Known rows, with every step that occurs
j c r n: [-44.1  10.2  -1.9  -8.2  75.5 -67.2 -55.4  10.6 -43.5 -61.5  -1.3 -38.4
  -9.1  18.0 -17.3  41.4  28.7  -9.5 -54.0  58.0  -2.6]
r c l n: [ 22.3  20.9 -17.4  21.1  -4.7 -22.2 -21.2   3.2 -24.2  -8.2  40.4 -27.8
  20.4  26.0  24.6 -16.1  83.9  31.0   0.7  60.3 -60.8]
j c r n w: [-30.6  48.8  -4.4 -10.9  43.0 -53.5 -39.3  45.4 -51.1 -45.1 -10.0 -38.5
 -23.1  -4.9 -29.7  45.6  36.8  -3.0 -18.6  60.7  30.1]
r n: [-31.8  -0.7  12.9   4.9  37.8 -65.5 -42.5   3.2 -21.3 -42.2  25.5  -6.5
  -6.7  16.7  -9.2   0.3  22.7 -20.4 -13.8  52.4  11.7]
n j: [-29.7  -0.9  -7.8   7.4  37.3 -48.5 -15.1 -14.5   1.6 -27.2 -10.8 -21.5
 -42.5   5.8 -25.2   1.0   9.7   9.9  12.4  35.3  -6.5]
c r n: [-40.3  24.0 -16.4   3.1  52.2 -69.6 -53.5  11.5 -27.8 -57.5  -0.4 -17.9
  -6.2  44.0  -2.3  38.0  33.5 -30.2 -23.7  60.1   0.4]
w n l c j: [-28.5  25.3   4.7  46.0  -6.1 -71.5  20.4 -39.3 -49.8 -24.0  13.2 -40.9
 -31.2  17.9  -1.0  -4.0  55.2   1.8  30.5 -10.1   5.2]
l n: [  4.4  22.3   8.2   3.1  36.7 -35.0 -13.1  -3.4 -12.9 -24.6  38.5 -25.0
 -24.2   7.4  15.8   5.0  46.1   6.1 -17.7  31.9 -37.9]
c l: [  0.5  30.1  -0.9   2.8   8.9 -54.9  19.3 -31.8 -44.6 -28.3  17.8  -4.0
 -11.9  24.8   7.6  19.5  29.8  -7.0 -17.1  42.3  -8.2]
l n j: [ -5.0  -9.5 -13.6  15.1  30.4 -27.8 -30.0  -2.1   5.5 -19.1  22.6 -46.0
 -33.2 -10.2   2.3  -9.1  43.6  26.4  15.4  33.1 -36.0]
n l c: [  5.9  39.3  49.3  41.2   3.8 -49.3  -3.4 -52.1 -17.7 -24.8   5.4   9.6
 -67.5  -5.7  -2.7  -2.5  44.7   9.0   6.0  30.1  10.1]
j c w n l: [-19.2  46.5   1.1  19.6  63.6 -43.5  -1.9  19.6 -57.5 -50.9 -16.1   3.4
 -21.2   7.2 -31.0  38.7  45.9  23.1 -30.3 -19.0  16.9]
c w: [-25.4  53.6  11.6 -20.1  43.7 -53.5   8.1  28.8 -36.6 -25.8 -13.3  -6.3
 -29.8  30.5  -5.2  49.0  34.2 -21.0 -29.5  22.3   2.4]
c w n: [-36.0  67.0  -9.3   6.2  54.4 -53.4   1.8  35.9 -39.8 -29.3   3.4 -11.8
  -2.9  38.2  -1.5  30.2  43.2 -23.0 -26.4 -15.7  14.9]
r c: [-24.2  26.8   3.9   1.5  36.5 -45.3 -31.7  11.2  -1.9 -16.8  -5.2   0.8
 -10.2  37.3 -15.3  -7.1  35.4  16.1  -7.5  56.2 -33.1]
l c: [-18.0  44.4  53.7  10.0  17.4 -59.6   1.5 -35.5 -15.9  -6.6  21.1 -22.5
 -49.0  -3.4  10.1  -8.6  40.8 -13.3 -22.0  31.1   2.5]
j c: [-25.6  15.8  29.1 -19.5  68.6 -53.0  -4.8 -10.4 -31.7 -32.2   1.9 -21.5
 -33.6  -5.9 -22.3  19.9   6.7  14.4 -53.4  33.8 -14.8]
j c w: [-30.7  37.7  26.7 -33.1  69.9 -49.7   3.7  29.4 -54.0 -31.0 -15.3 -29.2
 -29.3   6.3 -21.3  52.1  26.7  -2.2 -62.2  24.7  -1.4]
j c w n: [-42.2  51.3   6.3  -7.4  77.0 -51.0   1.8  38.2 -57.5 -34.9   1.1 -31.3
  -2.6  10.7 -16.1  31.9  38.2  -2.5 -56.6 -17.9  11.1]
l c r n j: [-45.0   6.3   0.1  34.5  19.1 -61.9 -69.2 -13.6 -11.6 -34.9  -0.5 -63.2
 -35.3   7.0   0.0  -2.2  58.6 -21.8  11.7  57.4  14.9]
j c l n: [ 20.1   6.2   7.8  -1.6  27.8 -29.6   4.7 -23.0 -58.1 -25.0  47.4 -48.3
  -0.4 -15.4  17.7  12.4  57.9  30.0 -45.5  40.4 -42.3]

Rows
[ -3.9  16.0  12.0 -10.5  35.3 -52.6  18.1 -33.4 -61.2 -30.6  14.2 -24.1
 -10.8  -3.0  -7.8  23.8  24.3  15.6 -49.0  42.1 -13.3]	j c l
[-19.2  10.6  24.8  22.8 -13.4 -70.0  25.1 -47.6 -45.6 -18.6  -3.8 -38.2
 -57.6   9.2  -4.2  14.1  44.4   1.9  26.9  30.1  -6.3]	n l c j
[-22.3  78.9  23.0  18.3  -5.3 -57.1 -31.9  23.3 -35.8 -21.7   9.1 -37.7
 -41.7   0.1   6.8  18.7  69.7 -29.6  12.8  57.5  45.3]	l c r n w
[-45.2  31.6 -30.9  20.1  47.7 -45.1 -12.4  37.2 -24.4 -27.2 -13.1 -31.0
 -12.7  23.1 -16.7  13.5  42.6  -5.9   8.4 -14.2  15.3]	c w n j
[-41.7  49.0   8.7  38.1  18.8 -46.6 -12.1  14.1 -24.3  -5.7   1.9 -55.5
 -31.2  -1.1   2.1 -11.3  69.4 -13.5   6.7 -18.2  28.8]	l c w n j
[ 16.6  60.9   4.9  -1.3   3.5 -23.2   5.5  31.4 -18.4  -7.4  29.4 -21.3
 -40.0 -14.8   7.2   9.7  55.3  14.0  18.2  33.0  -5.9]	l n w
[ 27.0  23.7  -5.7  13.5   1.6 -31.0   7.8 -20.9 -38.0 -20.6  50.8 -27.0
  -1.3  10.2  29.9   7.3  64.4   8.2 -14.9  39.1 -38.0]	c l n
[-12.2 -24.2  -0.3   2.1  52.5 -25.4 -33.1  -2.7  -9.5 -24.5  17.9 -66.9
 -33.2 -36.6 -13.5  -6.9  37.6  45.4 -14.9  32.6 -39.9]	l n j c
[-38.4  10.4 -28.7  33.3  46.8 -49.7 -24.2  -4.2  -4.6 -33.1   4.7 -24.0
 -18.3  11.1 -20.2 -17.0  21.9  11.2  15.9  -1.6   5.8]	w n j
[-23.8   5.5  -5.9  18.6  63.9 -58.9 -60.0  -4.5 -45.9 -80.6 -18.3  -5.4
 -25.7  17.3 -30.1  49.3  33.9  13.4 -25.8  56.4   3.6]	j c r n l
[-24.4  -5.1 -32.4  31.5  33.8 -46.6  -5.3 -24.5 -48.3 -32.4  14.3 -47.7
   4.9 -11.5 -20.1 -12.2  33.1  32.7 -12.1   3.0  -0.3]	w n j c l
[-35.1  39.2  -2.0 -21.7  83.3 -57.9 -16.5  -4.4 -36.2 -48.5 -23.1 -31.6
 -32.6  24.9 -13.6  58.2  18.9   5.2 -61.3  43.2 -23.7]	j c r
[ -9.5  37.9 -10.8  47.9  39.7 -49.1  -9.9 -20.4 -19.1 -49.8   3.6  32.7
 -25.8  24.5 -16.7   3.0  30.5  18.7   7.9  -8.6   9.2]	w n l
[-49.6  -2.0 -20.7 -15.8  19.6 -64.1  -1.2  16.7 -29.8 -12.3 -14.2 -49.8
  -2.8  53.2 -19.9  10.1  32.6  10.4  14.2  56.6 -48.8]	r c j
[-42.9  -5.4 -13.0  20.3  71.2 -47.3 -25.3  -5.7 -18.9 -35.1   1.0 -44.0
 -18.5 -17.2 -32.8 -14.8  15.2  30.7 -16.0  -6.4   0.0]	w n j c
[-46.0 -48.4   6.4   3.7  56.2 -54.2 -61.0   4.8 -22.2 -43.8   5.6 -46.4
 -18.8 -26.5 -41.9 -10.8  13.6  15.0 -12.7  53.6  10.0]	r n j c
[-49.4 -27.1   3.3  -9.3  57.4 -48.1 -51.9  45.1 -44.6 -37.9 -12.5 -55.7
 -13.6 -15.1 -37.6  22.5  34.0   2.1 -19.9  41.8  20.9]	r n j c w
[ -4.1  10.0  50.8  51.4  -0.9 -57.1 -41.7 -36.0 -22.1 -38.2  23.2   4.0
 -43.1 -10.2  -4.6 -18.4  55.5  -6.3  11.9  45.1  30.4]	r n l c
[ -5.0  51.4  29.9  66.3  13.4 -51.6  -9.9 -44.3 -20.9 -28.8  22.0   9.7
 -39.6   0.3   3.5 -20.9  57.9   8.7   8.7 -11.9  20.8]	w n l c
[-22.6  68.7  53.0  -5.2  18.3 -55.3   8.9   5.3 -36.7  -4.1   3.9 -31.7
 -45.4   8.0  14.1  25.8  61.8 -29.2 -31.5  21.8  16.6]	l c w
